Each row was made from one small tree. The marks that hang from a mark follow it in brackets, in alphabetical order. Every link used is in the known rows. Write each row's tree.
In the rows, zero is written as 128.
Known rows:
dima{fofos{gemo zovod{kodi}}}: [108 128 162 164  95 129 103 142 121 155  74 153  93 193 121 118  58 178
  64 130 151 140 170 125 172 144 118 114 139 158 125 137 150  84  70 124
  92 189]
sibo{saduka}: [107 137 134 138 107 161  92 122 119 114 103 143 142 153 128 117 106 127
  64 120 123 134 158 111 151 138 179 135 114 162 137 183 140 120 110 117
 113 153]
besas{katik}: [126 134 138 149 105 147 100  99 121 107  97 145 130 132 136 145 106 133
  63  98 112 124 164 119 117 143 133 122 135 151 118 151 135 108  95 104
 130 141]
saduka{kodi{zovod{fofos{morodes}}} sibo}: [117 116 117 185 163 159 165 137 128 107  74 140 124 197 160 132  85  90
  88  97 133 171 171 136 155 155 135 158 167 163  89 170 159  80  56 104
 104 172]
besas{katik{fofos{buke dima morodes}}}: [ 65 149 150 130 132 131 137 143 138 114  84 120 132 152 131 109 136  92
  80  88 120 157 156 136 132 141 165 131 138 161  91 153 165  69  93 102
 125 142]
gemo{fofos{buke dima morodes}}: [ 95 146 130 144 155 123 124 156 140 134  69 137 117 153 141 108 116  88
  86 112 110 151 157 143 145 125 156 127 107 170 124 167 144  79  71 116
  98 142]
morodes{fofos{buke gemo zovod}}: [ 68 155 134 134 118 134  89 125 141 172  90 127 115 144 165 158  68 136
  73 125 104 121 141 152 200 125 116 110 122 176 107 161 175  78  93 127
 111 163]
saduka{kodi sibo}: [ 77 120 110 188  98 139 135 118 109 100  71 153 135 151 167 143  70 124
  76 115 138 137 152 127 155 149 137 147 142 161 109 170 133 112  89 118
 116 195]
sibo{saduka{kodi{zovod{fofos{buke}}}}}: [ 87  96 134 149 118 171 127 124 125  91  99 129  90 173 158 144 121  95
  81 120 112 143 146 147 181 140 123 138 130 199  95 209 154  98  63 111
  92 137]
kodi{saduka zovod}: [114 131 130 138 145 184 109 126 119  94 100 163 105 151 125 140 107 135
  60 101 108 123 190 121 153 141 167 112 149 185 157 169 146 102  79  97
 119 159]
zovod{fofos kodi}: [153 103 155 157 115 161 129 124 115 113 101 145 105 173 126 145 108 124
  86 105 135 126 173 117 146 154 123 134 114 136  99 164 133 136  84 111
 115 151]
katik{fofos{gemo morodes zovod}}: [ 88 175 159 138 143 134 121 138 129 171  77 151 135 195 122  83  76 129
  71 115 138 155 156 137 179 140 186 131 140 147 119 140 185  58 108 114
 121 181]
zovod{kodi}: [134 121 141 137 106 147 107 117 103 126  99 167 115 159 137 132  97 144
  80 114 132 120 185 126 152 149 132 137 113 154 118 161 128 132  96 106
 125 155]
dima{fofos{buke gemo zovod}}: [ 62 155 151 171 111 116  96 140 147 146  70 146  91 151 139 145  51 162
  69 132 132 139 133 133 179 140 140 110 129 175 138 160 158  60  74 127
  89 182]
zovod{fofos{buke gemo morodes} kodi}: [127 165 158 129 117 132 141 129 139 147  92 140  87 178 151 142 105 116
  99 123 127 139 178 148 184 148 101 132 102 138  78 163 169  88  63 122
 100 159]
dima{fofos{buke gemo morodes{besas}}}: [ 82 178 137 160 127  99 144 132 168 123  78 163 102 142 140 117  60 129
  79 124 119 166 156 120 143 144 144 143 113 140 133 153 148  63  53 118
 101 197]
buke{fofos{dima zovod{kodi}}}: [ 98 121 159 166  83 152  98 160 103 156  72 117 126 176 106 112  81 152
  54 136 161 131 197  98 170 154 134  87 138 168 127 161 129 127  73  91
 104 138]
fofos{zovod}: [ 99 138 134 166 120 144  89 132 116 142  88 145 134 144 130 120  75 145
  63 120 133 130 148 116 162 140 165 116 140 167 150 170 145 105 101 100
 123 149]
gemo{fofos{buke dima zovod}}: [ 69 119 135 159 125 128  87 164 133 145  78 129 113 142 140 121  96 110
  60 117 121 133 133 141 168 123 149 109 106 189 137 175 140  87  77 110
  89 134]
besas{katik{fofos}}: [115 132 147 141 124 160 115 110 120 100  99 145 126 154 128 133 111 122
  67  84 119 134 149 128 109 153 152 131 135 147 105 138 143  95 113 106
 141 156]
fofos{dima gemo}: [ 86 150 124 140 108 136 130 116 126 139  72 148 139 136 106 126  81 120
  51 107 134 125 175 115 128 124 143 101 107 134  97 181 155 108  84 115
 121 186]
katik{besas fofos}: [102 125 157 118 146 155 117 141 128 125 101 148 131 150 125 105  99 113
  56  75 110 121 126 112 144 129 163 150 110 130 140 161 137 102 125 106
 145 179]
sibo{saduka{kodi}}: [ 92 114 136 161  84 148 110 111 107 110  90 146 128 162 140 109 102 124
  81 129 132 128 157 121 181 128 151 146 134 177 132 180 138 118  98 118
 111 167]
katik{besas}: [111 134 143 132 130 142 107 131 130 133 102 141 131 131 135 118  87 120
  53  92 109 118 141 110 150 123 134 134 106 130 158 179 133 114 106 106
 139 168]
kodi{saduka{sibo}}: [ 86 151 127 169 108 176 115 133 131  86  99 153 133 145 146 154  83 133
  53 107 128 135 159 114 156 145 184 132 135 171 147 166 135 117  90 113
 114 192]
kodi{saduka zovod{fofos{buke morodes}}}: [114 154 145 142 168 177 134 148 151 102 109 138  90 171 141 149 128 100
  88 104 103 157 178 134 179 145 162 123 143 186 138 174 171  79  58 103
 103 138]
gemo{fofos}: [144 121 133 152 145 147 100 123 121 117  87 164 114 154 138 128  91 119
  70  99 112 128 150 133 133 135 138 128 105 156 137 151 119 101  95 120
 112 157]
dima{fofos}: [113 136 141 168 148 135 119 128 132 102  78 151 121 153 115 137  75 144
  84 105 133 138 150 110 127 147 157 141 134 154 149 148 123 102  92 123
 110 181]
kodi{saduka zovod{fofos}}: [136 123 138 157 159 201 129 129 138  94 110 146  97 171 118 157 110 117
  62  90 111 135 182 114 141 149 158 116 146 168 139 166 149 102  67  95
 113 154]
besas{katik{fofos{buke morodes zovod}}}: [ 73 158 167 142 130 132  97 147 135 134  96 123 123 167 149 118 114 115
  85 113 122 163 137 147 172 147 162 133 155 177 126 144 176  51 102 100
 119 127]
sibo{saduka{kodi{zovod{fofos}}}}: [120  92 135 160 125 180 136 116 118  95  99 136 108 191 136 129 112 106
  73 104 123 137 165 127 161 140 134 143 143 183 106 188 148 106  78 107
 102 150]
katik{besas fofos{buke dima gemo}}: [ 38 146 143 105 117 137 134 155 144 143  82 130 115 135 123 115  96 100
  38  81 114 117 123 133 158 115 125 118  88 137  95 190 159  84 100 117
 131 190]
dima{fofos{buke zovod}}: [ 66 132 149 176 129 121  91 150 140 126  81 134 107 141 137 141  73 155
  85 126 130 147 124 124 170 148 157 128 139 186 156 162 141  81  82 116
  93 153]
saduka{kodi{zovod{fofos}} sibo}: [109  91 110 183 144 175 150 122 122  85  77 145 117 178 159 160  81  93
  68  87 133 149 158 132 138 157 121 143 158 165  86 184 145 102  61 109
 107 175]
katik{besas fofos{morodes}}: [112 153 161 119 168 143 124 155 138 143  94 142 141 175 125  78 101 103
  68  81 111 146 136 116 155 128 171 160 118 119 141 156 152  80 122 110
 144 177]

Which tree is each row?
[ 97 125 125 153 100 142 100 100 153 149 104 138 129 153 154 133  65 145
  25 109 105 131 158 116 146 127  96 114 149 138 112 131 163  85  81 102
 122 166] => morodes{besas{katik} fofos{gemo zovod}}
[124 118 146 173 100 191 129 156 127  83 109 145 107 189 138 172 107 140
  58 105 142 138 176 114 161 156 151 133 135 154 113 157 137 129  72 113
  99 178] => zovod{fofos kodi{saduka{sibo}}}
[ 60 160 175 123 151 130  99 170 146 167  99 125 124 162 147  83  99 109
  70 100 116 152 111 135 204 129 168 145 128 155 159 171 170  58 114 104
 127 153] => katik{besas fofos{buke morodes zovod}}
[110 142 106 146 128 144 127 101 151 134  99 165 131 143 140 135  61 120
  50 103 105 123 163 114 127 126 108 132 117 127 108 142 146 115  87 116
 131 200] => morodes{besas fofos{gemo}}
[125 164 137 129 167 147 141 119 150 139  90 140  92 163 145 142  98  98
  81 105 109 155 172 152 167 143 124 121 123 153  88 179 180  58  57 113
 108 156] => kodi{zovod{fofos{buke gemo morodes}}}
[103 143 124 162 116 122 152 124 144 109  89 136 152 139 128  89 102 111
  47  96 126 162 185  91  93 134 149 130 145 127 123 154 145 103  65  82
 124 148] => fofos{dima morodes{besas{katik}}}
[ 81 139 164 126 128 148 103 149 136 167  89 142 121 171 123  92  68 129
  24  87 124 127 122 126 179 122 145 126 120 133 137 163 169  76 116 110
 136 190] => katik{besas fofos{gemo zovod}}
[107 143 131 147 156 143 149 135 140 114  96 171 143 161 120  76  92 104
  77  97 128 162 158 107 123 152 190 167 125 128 139 147 140  92 104  96
 137 176] => katik{fofos{morodes{besas}}}
[ 84 164 123 151 136 113 132 130 150 121  99 156 127 116 154 112  89 113
  83 126 111 154 160 117 150 148 157 152 114 147 146 175 140  96  76  98
 122 154] => fofos{buke morodes{besas}}
[ 60 181 129 128 115 111 143 132 142 158  65 134 124 137 132 118  93 104
  78 120 124 144 170 138 161 123 147 109 107 154  92 183 178  76  71 119
 113 171] => fofos{buke dima gemo morodes}
[134 137 135 165 173 181 156 136 154  95 117 153 110 180 124 120 106 110
  61  97 111 167 189  95 136 149 166 135 150 151 156 165 152  96  49  81
 107 156] => kodi{saduka zovod{fofos{morodes{besas}}}}
[118 118 113 155 122 153 111 100 146 102 119 142 138 135 145 146  93 124
  52  89  97 128 164 109 108 138 109 140 142 141 116 130 133 120  88  98
 133 161] => morodes{besas{katik} fofos}
[116 175 145 146 133 129 144 122 155 142  86 138 107 156 147 146  99 104
  90 116 122 150 152 146 168 143 131 126 101 139  90 175 172  75  72 122
 110 166] => zovod{fofos{buke gemo morodes}}
[108 114 165 177 113 133  96 152 115 131  79 150 104 189 123 119  72 173
  81 122 148 138 159 110 166 153 145 133 147 165 147 142 130 102  78 114
  95 163] => dima{fofos{zovod{kodi}}}
[120 123 118 165 156 206 133 143 143  73 105 144 118 174 135 175  93 117
  43  84 126 147 168 114 135 157 183 126 152 170 132 175 148 103  64 102
 103 170] => kodi{saduka{sibo} zovod{fofos}}
[ 80 126 165 136 138 149  97 159 130 153 104 134 135 167 128  93  85 125
  42  87 125 127 113 112 168 127 166 135 131 140 160 163 150  92 125  98
 134 165] => katik{besas fofos{zovod}}
[ 86 148 113 159 135 125 156 134 140 127  87 147 153 141 113  80  84 103
  60 109 133 160 178  88 112 136 180 135 124 128 136 173 141 114  77  89
 121 169] => fofos{dima morodes{besas}}
[106 152 148 156 152 116  85 155 141 161  81 138 110 163 162 113  93 118
  86 132 109 154 138 151 192 132 152 132 122 190 165 152 150  56  81 113
  93 130] => gemo{fofos{buke morodes zovod}}
[ 64 143 161 135 153 137 127 181 138 166  82 118 150 184 110  50  98 105
  53  89 135 157 135 104 166 118 193 129 139 136 145 168 168  77 109  94
 125 168] => katik{besas fofos{dima morodes zovod}}
[ 94 153 120 152 101 118 157 113 154 126  85 147 139 141 120  96  92 119
  38  99 127 156 193 103 105 126 131 113 135 113  97 152 159  90  60  94
 122 173] => fofos{dima gemo morodes{besas{katik}}}
[ 86 102 101 168 124 157 135 119 110 100  73 159 121 157 168 138  74 114
  69  99 129 139 169 136 143 149 124 147 163 179 109 181 146  98  77 106
 118 182] => saduka{kodi{zovod} sibo}
[101 178 129 166 107 123 158 135 146 146  65 135 147 160  99  80  56 118
  42 125 138 159 207  87 122 142 149 103 116 126 126 158 140  95  55  94
 112 182] => buke{fofos{dima gemo morodes{besas}}}
[120 182 155 153 143 112 138 120 144 139  60 157 119 179 120 113  67 144
  90 115 129 160 169 121 139 141 144 136 136 135 125 135 153  66  78 136
 102 202] => dima{fofos{gemo morodes}}
[123 128 162 150 134 125  85 164 121 164  86 149  89 191 170 105 107 134
  94 133 118 150 163 164 208 137 120 137 117 184 136 146 152  70  78 113
  82 126] => gemo{fofos{buke morodes zovod{kodi}}}
[ 95 163 153 178 128 132 119 161 121 166  59 106 158 176 104  80  75 129
  60 131 151 160 191  90 168 144 185  97 149 167 150 157 149  91  77  90
 104 137] => buke{fofos{dima morodes zovod}}
[105 185 141 153 117 131 143 135 130 161  51 121 145 169 101  91  74 125
  59 125 144 151 205 100 146 137 146  92 118 144 110 155 150  87  71 110
 112 179] => buke{fofos{dima gemo morodes}}
[126 147 127 139 172 155 165 130 145 140  71 133 119 183 104 111  98  96
  59  86 131 156 193 120 127 132 147 104 134 133  77 179 185  75  57 102
 111 165] => kodi{zovod{fofos{dima gemo morodes}}}
[ 57 142 148 122  97 138 131 126 135 113  82 130 119 133 125 142 115 111
  50  91 120 126 145 144 126 136 127 102 114 158  62 160 166  72  87 113
 124 168] => besas{katik{fofos{buke dima gemo}}}
[ 86 126 117 148 120 141 103 107 156  98 120 134 117 112 168 163 100 119
  68 102  86 126 151 130 125 136 104 143 129 156 110 146 136 106  79 104
 130 144] => morodes{besas{katik} fofos{buke}}
[ 74 172 145 148 136 116  94 142 134 156  89 132 123 144 162 112  89 126
  93 137 122 156 151 137 197 136 168 126 133 181 151 174 165  75  86 105
 110 133] => fofos{buke morodes zovod}
[102 130 134 158  86 177 109 144 117  93 103 161 119 171 145 154  99 147
  61 113 136 131 182 118 166 149 151 134 131 165 123 158 133 128  83 110
 109 184] => zovod{kodi{saduka{sibo}}}
[ 32 117 105 154 127 134 111 152 153 137 101 121 133 121 149 125  79 111
  53 114 115 134 139 115 164 124 149 119 135 170 129 177 150 107  73  99
 103 154] => morodes{besas fofos{buke dima zovod}}
[ 65 130 178 169  88 146  84 170 129 116  95 142  71 174 140 145  98 176
  83 136 136 136 157 126 213 144 144 118 143 203 165 142 141  91  61 115
  79 164] => dima{fofos{buke zovod{kodi{saduka}}}}
[ 39 146 130 147  94 119 106 141 134 164  72 126 128 126 136 130  77 131
  45 128 136 127 151 134 181 123 142  86 109 168 114 196 172  85  75 111
 104 164] => fofos{buke dima gemo zovod}
[126 151 129 161 128 127 135 105 145 109 104 152 144 140 141 105  94 127
  60 101 112 159 178 103 110 142 142 144 147 131 139 146 141 101  79  86
 131 152] => fofos{morodes{besas{katik}}}
[128 116 135 162 132 143 168 149 137 122  97 141 132 182 113  97 108 108
  67 104 143 159 191  89 123 146 148 139 123 111 102 165 139 132  58  91
 105 157] => zovod{fofos{dima morodes{besas}} kodi}
[ 79 151 103 132 115 135 122 109 161 132 102 156 113 118 160 153  65 116
  64 112  95 119 154 138 151 132 105 133 103 149 104 161 154 102  83 121
 122 192] => morodes{besas fofos{buke gemo}}
[ 67 153 150 102 122 141 118 139 143 139  98 150 104 139 143 124  91 113
  50  89 106 117 118 145 172 124 121 135  92 138 108 179 158  74 112 122
 140 192] => katik{besas fofos{buke gemo}}
[ 70 133 156 110 131 145 114 152 137 117 107 140 112 130 140 124 104 108
  68  81 102 119 110 135 162 135 147 146 102 150 134 181 139  90 116 112
 139 166] => katik{besas fofos{buke}}
[101 176 164 168 140 114 116 138 146 165  56 149 120 191 120  96  55 153
  75 132 140 162 162 118 167 138 157 125 150 151 140 135 167  53  78 122
  94 187] => dima{fofos{gemo morodes zovod}}
[117 132 121 149 176 149 150 130 159 106 109 150 107 148 145 124  96  88
  78 102 107 166 168 125 139 159 145 148 132 150 122 187 153  87  53  88
 111 141] => kodi{zovod{fofos{buke morodes{besas}}}}
[113 153 137 177 155 118 147 137 156 110  83 162 127 160 116  94  66 133
  76 109 128 172 163  90 113 149 172 157 138 132 166 140 124  94  71 106
 106 186] => dima{fofos{morodes{besas}}}
[ 46 113 123 144 108 145 139 140 146  85 104 136 125 117 124 124 114 104
  44  84 121 135 140 117 100 150 159 130 124 147 102 171 141  99  81  93
 128 152] => morodes{besas{katik{fofos{buke dima}}}}
[109 163 155 168  96 142  95 124 124 168  71 133 128 161 117 116  42 157
  44 135 138 135 174 112 180 148 130  86 128 162 140 152 146  92  80 105
 112 165] => buke{fofos{gemo zovod}}
[ 26 121 152 131 128 142 108 184 140 147  91 109 131 143 124 104 102 108
  41  93 127 129 107 119 177 120 166 121 119 159 134 195 157  85 109 101
 121 155] => katik{besas fofos{buke dima zovod}}
[ 67 158 139 146 100 123  95 123 130 159  87 141 110 125 155 143  65 145
  61 134 122 123 142 148 191 137 125 103 109 173 126 180 165  76  84 116
 109 160] => fofos{buke gemo zovod}
